Each row was made from one walk, in order. Every step used is in the known rows, and no mark comes twice. Write each row's walk.
Known rows
gozok lilunip: [-1.77 -1.83  2.10  2.61 -2.86  1.39  2.03 -0.67  1.55  0.90  1.86 -2.57
 -1.29 -0.68 -3.07  5.44 -0.41 -2.69  0.67 -0.22 -1.44  0.27  4.03]
denof foronu: [-2.10  0.30  2.31  4.05 -1.96  0.39  1.76  2.82  2.33  0.06  1.83 -1.98
  3.12 -2.87  0.64  4.76  0.91 -3.05 -0.15 -1.91 -0.52  0.78  2.99]
gifi lilunip gozok denof foronu neza: [ 1.45  0.70  0.24  2.62 -0.76  2.94  4.11  0.18 -0.90  2.25  0.97 -2.57
  2.46 -0.57  0.92  8.09  4.81  0.36 -1.11 -2.10 -1.47 -1.60  3.54]
vudup gozok denof foronu: [ 0.77  1.01 -0.11  0.34 -0.56 -0.92  1.24 -0.71  1.96 -0.42  2.37 -0.28
  4.26 -0.57 -0.64  5.49  4.18 -2.34 -1.61  1.62 -0.84  1.93  2.46]
gifi denof foronu lilunip libel neza: [-4.16  3.46  1.16  1.24  0.40 -0.26  2.33  1.72  3.04  0.95  2.94 -1.45
  2.36 -3.53 -0.85  3.36  0.96 -2.93  0.10 -0.79 -1.00  0.43  0.65]
foronu lilunip libel neza fasa: [-4.21  2.17  2.47  1.76 -0.13  1.29 -0.22  2.08  0.92 -1.92  0.12 -5.95
  1.85 -0.71 -0.69  3.72  2.75  0.27  1.93 -1.59 -0.77  1.98  1.62]
neza gozok lilunip: [-0.17 -2.19  1.13  2.80 -0.90  1.41  3.51 -2.01  2.70 -0.17 -0.67 -0.32
  0.05 -2.63 -2.90  6.41  1.22 -2.85  1.64 -2.72 -2.41  0.37  2.61]
neza gifi lilunip: [ 1.77 -0.40 -1.22  0.52 -1.72  2.14  0.65 -0.75  0.63  1.08 -0.63 -0.92
  1.81  0.94 -2.92  7.50  1.17 -2.41 -1.79 -3.68 -2.67 -1.61  2.60]
vudup gifi denof foronu: [-1.02  0.11 -1.29 -0.32 -1.03 -1.80  1.47 -0.96  2.83  1.55  0.14  0.70
 -0.33 -4.21 -0.43  4.61 -0.70 -5.53  0.83 -1.39  1.33 -0.45  2.43]
denof foronu lilunip libel: [-3.50  1.65  2.99  4.19 -1.31  0.54  0.96  4.51  2.61  0.49  1.53 -4.27
  3.57 -2.90 -0.04  4.36  1.13 -1.60  0.23 -1.26 -1.16  0.72  2.12]
gozok denof foronu lilunip: [-1.34  2.95  1.90  0.96 -2.19  0.52  2.19  1.63  1.65  1.64  3.67 -2.24
  4.31 -2.37 -2.07  4.13  3.14 -0.39 -1.22  0.91  0.34  0.03  3.65]
libel neza: [-2.33  0.95  1.17 -0.14 -0.02  1.07  1.47 -0.82 -0.69 -3.03  1.91 -3.23
  1.76  0.50  1.16  4.91  3.11 -0.45  1.60 -1.84  1.01  2.91  1.13]
neza gifi lilunip gozok denof: [ 3.10  1.24 -1.85 -0.56 -1.66  2.38  1.96 -1.06 -0.59  2.61 -1.24 -0.95
  2.36  0.68 -2.55  8.35  2.34 -2.15 -1.69 -3.17 -1.74 -2.62  3.94]
denof foronu lilunip gozok: [-2.04  2.36  3.27  4.80 -2.19  0.04  2.26  3.77  2.63  0.80  1.06 -3.29
  3.37 -2.88 -0.34  4.73  1.75 -2.61 -0.10 -1.24 -0.46 -1.20  3.00]
neza gifi denof foronu lilunip gozok: [-0.12  3.54 -0.60 -0.02 -1.59  0.28  1.16  0.17  3.17  2.26 -0.07  0.43
  2.29 -2.21 -3.45  5.23  0.04 -5.50 -1.55 -2.26 -1.51 -2.83  2.98]
lilunip gozok denof: [ 1.39  2.53 -0.28 -0.07 -1.65  1.90  3.49  0.03 -1.70  1.98 -0.97 -1.75
  1.43 -1.53  0.34  6.61  3.83 -1.07  0.46 -0.76  1.63 -0.27  5.95]
gozok lilunip libel: [-2.47 -1.44  1.29  1.74 -1.57  2.39  1.53  0.52  0.29  1.64  0.80 -4.15
 -1.21 -1.01 -1.50  6.24 -0.45 -1.69  1.56 -0.52 -1.59  1.75  4.02]
gozok lilunip libel neza gifi denof: [-2.63  0.65  0.32 -0.66 -0.50  2.01  1.81 -1.03  0.38  1.67  1.58 -3.59
 -0.53 -0.60 -1.91  6.34 -0.25 -2.40  1.43 -0.71 -1.43  1.29  2.83]
foronu neza gozok lilunip: [-1.92 -1.74  2.33  3.28 -0.53  3.40  0.87 -2.72  3.87 -2.20  0.58 -1.38
 -0.59 -1.99 -0.19  5.63  3.58 -1.77  0.60 -2.16 -2.84  0.52  2.87]
foronu lilunip: [-2.72  0.63  2.82  3.08 -2.15  0.55  0.22  1.96  2.26 -1.29  0.96 -3.46
  0.94 -0.61 -3.00  3.49  1.86 -0.65  0.04 -0.54 -1.12  0.15  1.98]
lilunip libel neza: [-3.12  0.91 -0.05 -0.68  1.35  2.53  0.58  1.30 -2.08 -1.34 -0.12 -5.05
  1.42 -0.39  2.97  5.97  2.50  0.65  2.57 -2.31  0.36  4.65  1.71]
denof foronu lilunip: [-3.07  1.43  3.59  4.78 -2.29 -0.15  1.30  3.75  3.46 -0.04  2.37 -3.19
  3.50 -2.66 -1.15  3.78  1.19 -2.37 -0.44 -1.01 -1.01 -0.29  2.09]
lilunip gozok denof foronu neza: [ 0.65  3.19  0.74  1.22 -1.51  2.11  3.29  0.56 -0.26  2.01  0.12 -2.05
  2.47 -2.37  1.57  6.47  4.38 -1.46 -0.05 -0.71  1.14 -0.80  5.86]
lilunip libel neza gozok: [-2.25  0.59 -0.38 -0.55  2.17  2.59  1.43  0.45 -1.37 -1.53 -1.16 -4.06
  1.89 -1.21  2.69  6.54  3.00  0.41  3.12 -3.31 -0.26  4.46  1.15]
vudup foronu neza gozok: [-0.15 -2.79  2.33  3.43 -1.78  3.73  1.03  1.08  2.91 -0.76 -0.79 -2.07
 -0.61 -2.77  1.17  3.95  4.58 -1.85 -1.03 -0.13 -2.57  2.79  3.77]
gozok denof foronu neza: [-1.38  2.25  1.61  0.74 -1.67  1.87  1.60  0.25  1.79  0.90  3.75 -1.74
  3.66 -2.44  0.14  4.64  4.05 -0.52 -1.39  0.43  0.19  0.69  4.26]
denof foronu neza: [-3.07  0.40  3.14  4.63 -1.50  1.79  0.49  1.73  3.66 -1.12  2.53 -2.43
  2.55 -2.78  1.98  4.56  2.51 -2.53 -0.66 -1.69 -1.21  0.59  3.03]
gifi lilunip gozok denof: [ 2.09  0.23 -0.59  1.68 -0.89  2.58  4.44 -0.01 -2.07  2.47  0.05 -2.29
  1.84  0.07 -0.12  8.24  4.20  0.56 -0.65 -2.16 -1.04 -1.20  3.59]
vudup gifi lilunip gozok denof foronu: [ 2.16 -0.52 -1.65  0.22 -1.33 -0.12  3.05 -0.89 -0.43  2.71 -1.06 -1.45
  0.74 -2.02  0.56  7.89  1.95 -2.58  0.58 -2.00  1.18 -1.71  3.52]

Write each row's walk
[ 0.92  2.73 -0.91 -2.33 -0.02  1.84  2.37 -2.20 -1.61 -0.26  1.09 -2.63
  3.26  1.62 -0.46  7.43  3.95 -0.57 -0.04 -2.55  0.06 -0.11  1.69]	libel neza gifi lilunip gozok denof
[ 0.60  0.55  0.41  1.27 -0.30  1.10  3.75 -0.90  2.27  0.40  0.28  0.49
  3.79 -3.91 -1.31  5.97  3.49 -1.58  0.47 -2.34 -0.93  0.74  2.76]	neza gozok denof foronu
[-1.37  2.88 -0.67 -2.57  0.27  0.76  1.06 -2.26  0.56 -1.44  1.61 -1.11
  2.06  0.31 -1.08  5.11  2.01 -2.66  0.28 -2.26  0.13  0.84  0.86]	libel neza gifi denof
[-2.30 -0.01  0.79 -0.18 -0.95  2.31  1.45 -0.63 -0.17  1.15  1.12 -4.46
 -0.30  0.06 -1.46  6.73  0.08 -1.76  1.62 -0.92 -1.26  1.58  3.18]	gozok lilunip libel neza gifi
[-3.86  2.37  3.07  3.43 -0.75  0.46  1.15  4.02  2.10 -0.19  2.14 -4.80
  3.99 -2.40  0.51  4.41  1.76 -1.16  0.63 -1.25 -0.65  1.08  1.40]	denof foronu lilunip libel neza
[-0.81  3.04  1.89  1.59 -2.21  0.92  2.14  1.49  0.61  0.93  0.11 -3.47
  1.64 -1.01 -2.43  4.72  3.47 -0.21  0.02  0.20  0.28 -1.23  3.90]	foronu lilunip gozok denof
[ 0.47  0.92  0.12  0.64 -1.09  4.13 -0.08 -2.22  1.50 -0.07  0.39 -1.78
  1.17  0.31 -0.06  6.93  4.50 -1.06 -1.88 -2.26 -2.24 -1.58  3.90]	foronu neza gifi lilunip gozok denof
[-1.18  3.12 -0.74 -0.46 -1.00  0.64  0.23  0.67  3.13  2.12  0.24 -0.20
  2.45 -2.22 -3.21  5.03 -0.33 -4.76 -1.38 -2.25 -2.02 -1.53  2.35]	neza gifi denof foronu lilunip libel
[-2.02  3.81  1.55 -0.25 -0.95  0.92  2.12  1.63  0.62  1.38  3.66 -3.55
  4.85 -1.98 -0.75  4.61  3.71  0.57 -0.34  0.81  0.67  1.14  2.90]	gozok denof foronu lilunip libel neza
[-2.80  1.81  0.67  1.91 -0.52 -0.26  2.60  0.98  3.34  1.31  2.62  0.63
  1.61 -4.06 -0.99  3.52  0.21 -4.41 -0.61 -1.24 -1.00  0.13  1.93]	gifi denof foronu
[-0.12 -0.39 -0.49 -0.37  0.10  0.09  0.35 -2.01  1.28 -0.68  0.71 -2.23
  1.28  1.26 -1.39  6.88  2.07 -3.23  0.09  0.61 -2.28  2.25  1.73]	vudup gozok lilunip libel neza gifi
[-3.91  1.97  2.06  1.10 -0.06  1.42  0.06  2.34  0.32 -1.39  0.72 -5.77
  1.74 -0.17 -0.60  4.33  2.61  0.99  1.53 -0.93 -0.65  2.15  0.94]	foronu lilunip libel neza
[-0.11 -1.48 -1.58 -0.16  0.18  0.39  1.05 -1.27 -0.50  0.19 -1.80 -3.20
 -0.06 -1.29  1.31  6.95  1.61 -1.97  2.27 -3.36  0.53  0.77  2.14]	vudup gifi lilunip libel neza fasa
[-2.31  0.06  2.85  4.78 -0.69  1.84  1.32  0.90  4.29 -1.36  1.49 -1.45
  2.95 -3.73  1.72  5.11  3.03 -2.74 -0.10 -2.67 -1.82  0.43  2.44]	denof foronu neza gozok
[-0.88 -1.42  3.09  3.48 -3.38  1.74  1.01  3.86  2.06  0.62  0.07 -3.79
 -0.12 -1.69 -1.65  2.69  2.80 -1.41 -1.33  1.56 -1.79  2.06  3.52]	vudup foronu lilunip
[ 0.50  0.29  2.48  2.47 -3.28  2.05  2.32  3.52  0.97  2.12 -0.53 -3.82
  0.41 -1.96 -1.34  3.59  4.00 -1.18 -1.33  2.08 -0.82  1.08  4.84]	vudup foronu lilunip gozok denof
[ 0.15  1.08  1.04  1.62 -0.48  0.83  3.52 -0.42  2.82  0.37  0.52 -0.10
  4.03 -3.79 -2.18  5.52  3.72 -1.25  0.36 -1.92 -1.18  0.21  2.31]	neza gozok denof foronu lilunip
[-1.48  0.09  1.27  0.38  0.53  1.19  3.35 -2.69  0.78 -2.34  1.32 -2.29
  1.47 -0.73 -0.58  6.03  2.96 -1.30  2.45 -2.45 -0.54  2.02  0.65]	libel neza gozok lilunip
[-0.06 -0.40 -0.96  0.27  1.74  3.18  3.32 -0.16 -2.18  0.62  0.59 -3.76
  2.75  0.15  1.10  8.21  4.25  2.21  0.85 -3.15 -1.97  1.96  0.65]	gifi lilunip libel neza gozok denof
[ 1.08  3.18  0.35  0.95 -1.77  1.48  3.93  1.07 -0.84  2.58 -0.22 -1.90
  2.73 -2.45  0.90  6.56  3.54 -1.73  0.19 -0.83  1.49 -0.72  5.77]	lilunip gozok denof foronu
[-2.14  1.81 -0.23 -0.94  2.00  2.34  2.12  0.74 -1.13 -0.45  0.05 -3.99
  3.42 -2.00  2.64  6.54  3.51  0.58  2.52 -2.60  0.05  4.04  1.48]	lilunip libel neza gozok denof foronu
[ 0.12 -1.77  1.72  2.16 -2.79  3.82 -0.52  1.26  2.53  0.11 -0.46 -2.49
 -0.57 -1.34  0.34  3.91  3.56 -2.66 -2.27  0.35 -2.34  1.93  4.58]	vudup foronu neza gifi
[-1.85  1.04  0.35  0.39 -0.84  3.04 -1.37 -2.28  3.63 -1.18  0.90 -0.29
  0.00 -1.01 -0.73  4.69  2.54 -3.20 -1.58 -2.03 -2.22 -0.62  3.13]	foronu neza gifi denof
[-2.11  1.11  2.27  3.41 -1.74  1.92 -0.20  1.15  3.96 -0.59  1.89 -1.81
  2.97 -2.36  0.84  5.05  2.01 -3.52 -1.34 -2.22 -1.59 -0.48  3.24]	denof foronu neza gifi
[-0.71 -0.46 -1.93 -1.30 -0.85 -1.41  0.98 -1.98  1.98  0.94 -0.60  0.81
 -1.61 -3.21 -0.97  4.58 -0.46 -4.90  1.10 -1.33  1.40 -0.04  2.52]	vudup gifi denof
[-1.00 -0.87 -0.42  1.22  1.29  3.06  2.40  0.89 -2.38  0.12  0.62 -4.61
  1.86  0.85  1.72  7.84  3.26  1.78  0.84 -3.29 -1.91  2.22  0.66]	gifi lilunip libel neza
[-2.48 -0.24  3.20  5.00 -1.10  1.83  1.79  0.41  4.62 -0.63  2.05 -1.69
  2.37 -3.71  0.82  5.37  2.38 -3.12 -0.06 -2.06 -2.21 -0.05  2.73]	denof foronu neza gozok lilunip
[-3.39  1.70  1.83  1.23  0.50  1.42  0.64  1.76  0.78 -1.56 -0.01 -5.14
  2.02 -0.88 -0.79  4.72  2.94  0.81  1.91 -1.60 -1.11  2.10  0.55]	foronu lilunip libel neza gozok
[-3.01  2.49  1.55  0.17  0.45  1.56  0.98  1.33  0.49 -0.89  0.69 -4.92
  2.62 -0.94 -1.19  4.73  3.61  1.36  1.55 -0.81 -0.70  1.98  0.93]	foronu lilunip libel neza gozok denof
[-0.89 -2.41  2.61  3.28 -2.47  3.72  0.13  1.89  2.21 -0.48  0.21 -3.07
 -0.97 -1.82  1.43  3.37  4.05 -1.58 -1.55  0.86 -1.92  2.98  4.37]	vudup foronu neza
[ 0.30  1.02  0.31  0.52 -0.31 -0.22  0.58 -1.24  2.54 -1.01  2.66 -0.42
  3.94 -0.54 -0.01  5.40  4.94 -2.07 -1.90  1.74 -1.20  1.82  2.49]	vudup gozok denof foronu neza
[-1.91  0.84  1.62  3.40 -0.80  2.66  0.13  1.61  2.97  0.31  1.56 -2.80
  3.34 -2.07  1.53  6.22  2.37 -2.40 -1.25 -2.77 -2.42 -0.29  2.72]	denof foronu neza gifi lilunip libel
[-2.75  3.22  1.35  2.34 -0.76 -0.49  3.01  1.73  3.57  1.84  2.02 -0.30
  1.78 -4.04 -1.69  3.55  0.77 -4.12 -0.47 -0.83 -0.99 -1.23  2.04]	gifi denof foronu lilunip gozok
[-1.63  2.50  2.03  1.47 -1.75  1.71  1.36  0.00  2.39  0.37  3.18 -1.93
  3.84 -2.95 -0.03  4.05  4.18 -1.18 -0.89 -0.23  0.16  0.46  4.91]	gozok denof foronu neza fasa
[ 1.30  3.67  0.21  0.37 -1.75  2.18  2.89  0.11  0.00  2.41 -0.35 -1.67
  2.80 -2.10  0.77  6.88  4.04 -2.18 -0.58 -1.04  0.86 -1.58  6.00]	lilunip gozok denof foronu neza gifi
[-3.43  0.74  3.76  5.60 -1.61  1.57  0.16  1.41  4.49 -1.81  1.63 -2.64
  2.78 -3.58  1.77  3.66  2.73 -3.46 -0.02 -2.71 -1.29  0.36  3.93]	denof foronu neza fasa
[-0.61 -0.48  0.55  1.67 -1.10  3.90 -1.12 -1.82  2.39 -1.32  0.59 -1.80
  0.66  0.50 -0.26  6.33  3.49 -1.46 -1.82 -2.81 -3.01 -0.89  2.83]	foronu neza gifi lilunip
[-0.65 -1.92  0.56  2.20  0.01  2.13  3.08 -1.22  1.83  0.38 -1.40 -1.48
  0.17 -2.82 -1.76  6.98  1.17 -2.13  2.35 -2.98 -2.52  1.36  2.65]	neza gozok lilunip libel
[ 2.89  1.70 -1.41  0.11 -1.73  2.09  2.27 -0.34  0.02  3.01 -0.67 -1.01
  3.22  0.04 -2.13  8.33  2.17 -2.61 -1.98 -3.16 -1.82 -2.87  3.82]	neza gifi lilunip gozok denof foronu
[-1.19 -0.22  1.32  1.53 -0.01  3.54  0.71 -2.66  2.98 -2.16  0.69 -0.74
  1.14 -2.24  0.47  5.30  5.34 -0.45  0.00 -1.87 -1.71  1.02  3.04]	foronu neza gozok denof
[-0.68  2.69  0.95 -0.02 -1.86  1.97  1.11 -0.18  2.01  1.28  3.30 -1.35
  4.02 -2.13 -0.68  5.07  3.69 -1.20 -1.86  0.11 -0.09 -0.09  4.45]	gozok denof foronu neza gifi
[-1.90  1.39 -0.69 -1.59  2.09  2.68  1.77  0.01 -1.70 -0.86 -0.49 -3.87
  2.55 -1.30  2.25  6.58  3.65  0.98  2.71 -2.55  0.11  4.34  1.59]	lilunip libel neza gozok denof
[-3.08  1.33  1.43  2.58 -0.14  0.77  2.76 -0.78  4.97  1.02  2.88  0.73
  0.92 -4.57 -1.17  4.03  1.10 -4.53 -0.47 -1.23 -2.31 -0.60  1.84]	gifi denof foronu neza gozok lilunip
